What can hang from each mark:
bomid: desale
desale: lubis tuvop
tupidig: bomid tuvop
lolot: bomid lubis punade
bidel: bomid tuvop
tuvop: bidel desale lolot
lubis: bidel desale tupidig

Every row comes from one small tree of marks. The marks that hang from a mark follow it in brackets, in alphabetical order. Every link used is in the known rows. Which tree was each row made from?
In the rows, 100 means zero.
Known rows:
tupidig(bomid tuvop(bidel desale lolot(lubis punade))): 85,97,106,95,88,85,82,76,150,157,114,101,94,91,80,120,98,90,96,81,78
tupidig(bomid(desale) tuvop(bidel lolot(lubis punade))): 91,103,99,97,91,90,91,79,143,143,118,103,107,103,79,120,87,91,104,77,82
lubis(bidel tupidig(bomid tuvop)): 87,86,100,113,83,91,96,81,100,123,89,105,88,98,84,119,87,108,86,93,110
tupidig(bomid(desale(lubis)) tuvop): 97,117,95,109,86,103,107,88,116,117,105,100,110,97,81,122,86,105,92,79,80
lubis(bidel tupidig(bomid tuvop(desale lolot))): 86,74,98,98,89,81,92,72,111,137,88,102,82,98,82,122,89,102,85,92,104
lolot(bomid): 91,104,97,111,92,107,102,100,97,91,94,101,112,101,93,94,95,111,92,103,98
lolot(punade): 98,103,104,100,101,97,87,105,108,104,108,99,88,101,92,101,105,91,106,97,105
bidel(tuvop(lolot(punade))): 98,92,86,91,100,88,88,90,115,110,99,86,87,98,92,113,96,101,97,108,104
lubis(desale(tuvop(bidel))): 93,94,108,80,103,93,88,100,125,123,93,111,91,82,109,111,100,88,101,100,94
tuvop(desale): 94,94,108,88,103,94,92,99,115,113,99,99,95,99,95,101,105,96,96,97,88
desale(lubis tuvop(bidel lolot)): 95,98,97,77,96,102,84,85,123,131,89,98,83,81,111,125,99,96,90,107,83
bidel(bomid(desale(lubis(tupidig))) tuvop): 80,104,82,99,96,94,95,100,111,98,89,88,89,116,95,115,69,114,85,115,92
tupidig(bomid(desale) tuvop(bidel lolot(lubis))): 92,101,96,97,90,92,99,76,138,140,114,104,115,102,84,119,83,97,100,80,78
bomid(desale): 101,102,98,91,107,101,104,102,106,96,106,103,110,113,93,101,91,98,107,93,92
desale(tuvop(bidel(bomid) lolot(lubis(tupidig) punade))): 84,86,96,93,97,95,70,92,131,142,98,98,79,99,103,111,87,92,94,111,100
tupidig(bomid): 100,99,93,116,99,102,105,99,108,108,106,108,106,99,87,100,93,105,91,94,92
bidel(bomid tuvop(lolot(lubis(desale tupidig) punade))): 77,88,83,97,96,78,79,94,125,118,92,87,72,104,98,113,77,98,93,117,114
desale(tuvop(lolot(bomid))): 102,91,88,101,97,106,93,92,109,115,90,95,102,89,99,105,95,107,87,106,99
tupidig(tuvop(desale(lubis(bidel)))): 91,108,112,89,81,89,91,84,116,123,92,91,87,85,96,126,105,98,89,85,89
lolot(bomid lubis(bidel desale tupidig(tuvop)) punade): 66,98,118,104,75,90,71,91,117,118,88,104,73,86,89,118,93,91,101,93,127
lubis(bidel tupidig(tuvop)): 88,87,105,100,84,89,92,82,94,116,85,99,83,99,95,119,93,103,93,98,116

Which tree is each row?
80,85,106,72,104,86,82,86,138,132,103,103,96,105,89,103,103,88,100,100,77	tuvop(bidel desale lolot(bomid punade))
89,84,98,95,99,100,71,88,133,146,101,104,81,90,95,115,93,94,95,104,97	desale(tuvop(bidel lolot(lubis(tupidig(bomid)) punade)))
79,83,99,81,102,77,86,83,121,136,87,103,79,100,103,120,87,83,107,105,104	lubis(desale tupidig(tuvop(bidel(bomid) lolot(punade))))
82,103,108,105,80,106,86,99,116,103,97,103,102,94,91,104,85,107,89,91,107	lolot(bomid(desale(tuvop)) lubis(bidel))
70,97,111,104,85,100,74,98,112,104,99,105,83,109,81,106,85,98,102,95,118	lolot(bomid(desale) lubis(bidel tupidig) punade)
90,93,96,73,106,102,81,89,122,127,93,101,83,103,97,124,88,92,101,103,87	bomid(desale(lubis(tupidig) tuvop(bidel lolot(punade))))
85,94,98,98,83,90,88,78,105,124,87,98,69,89,90,132,93,99,89,96,106	desale(lubis(bidel tupidig(bomid tuvop(lolot(punade)))))
78,85,92,92,94,91,81,82,123,120,87,86,86,98,90,113,89,111,86,114,99	bidel(tuvop(desale lolot(bomid lubis(tupidig))))
75,93,107,67,99,89,79,83,138,132,96,101,85,97,93,114,105,88,97,101,73	tuvop(bidel desale(lubis) lolot(bomid punade))
80,98,98,94,93,107,79,95,115,128,81,101,75,94,110,121,84,105,83,118,87	desale(lubis(tupidig) tuvop(bidel(bomid)))
92,87,91,108,107,104,100,95,101,110,97,110,98,116,83,104,81,107,97,102,97	lubis(tupidig(bomid(desale)))
90,107,106,105,80,92,96,83,124,131,98,99,92,83,83,124,98,104,81,80,82	tupidig(bomid tuvop(desale(lubis(bidel))))
86,95,93,103,84,80,95,99,107,100,94,94,88,103,98,107,83,109,82,105,107	lubis(bidel(bomid tuvop))
88,101,109,81,89,82,83,80,136,140,105,97,90,87,101,122,102,80,111,88,98	tupidig(tuvop(bidel lolot(lubis(desale) punade)))
82,89,101,77,91,87,92,81,116,114,84,95,86,91,96,114,101,99,85,100,90	tuvop(desale(lubis(bidel)) lolot(bomid))
70,100,114,96,90,87,70,95,130,134,98,102,70,95,100,117,90,81,110,99,113	lolot(lubis(desale tupidig(tuvop(bidel(bomid)))) punade)
82,82,92,82,93,64,96,92,118,109,86,99,79,93,105,114,82,94,89,104,112	lubis(bidel(bomid tuvop(lolot)) desale)
85,97,103,87,94,111,77,91,113,129,81,102,75,87,108,126,94,103,87,114,88	desale(lubis(tupidig) tuvop(bidel))
86,75,107,85,98,86,82,93,105,120,75,112,67,83,104,119,92,92,94,104,121	lubis(bidel desale(tuvop) tupidig)
84,86,91,90,90,92,74,88,108,126,78,93,57,89,102,127,87,97,83,111,111	desale(lubis(bidel(bomid) tupidig) tuvop(lolot(punade)))
86,115,101,99,94,108,91,105,109,92,101,100,100,106,83,104,94,99,101,94,94	lolot(bomid(desale(lubis)) punade)
77,79,104,80,105,83,76,83,137,142,102,112,76,98,98,115,94,78,112,102,101	tuvop(bidel lolot(lubis(desale tupidig(bomid)) punade))
86,97,106,82,90,86,86,79,135,139,102,94,102,97,88,116,103,92,98,90,80	tupidig(tuvop(bidel desale lolot(bomid punade)))
81,79,104,91,86,81,83,76,108,127,84,95,78,99,86,120,95,99,91,97,111	lubis(bidel tupidig(tuvop(desale lolot(bomid punade))))
73,77,107,86,93,85,71,83,123,127,92,97,73,98,86,109,98,91,96,101,109	tuvop(desale lolot(bomid lubis(bidel tupidig) punade))
71,107,111,104,84,106,75,92,123,119,102,101,95,110,81,111,85,98,106,94,103	lolot(bomid(desale) lubis(tupidig(tuvop(bidel))) punade)
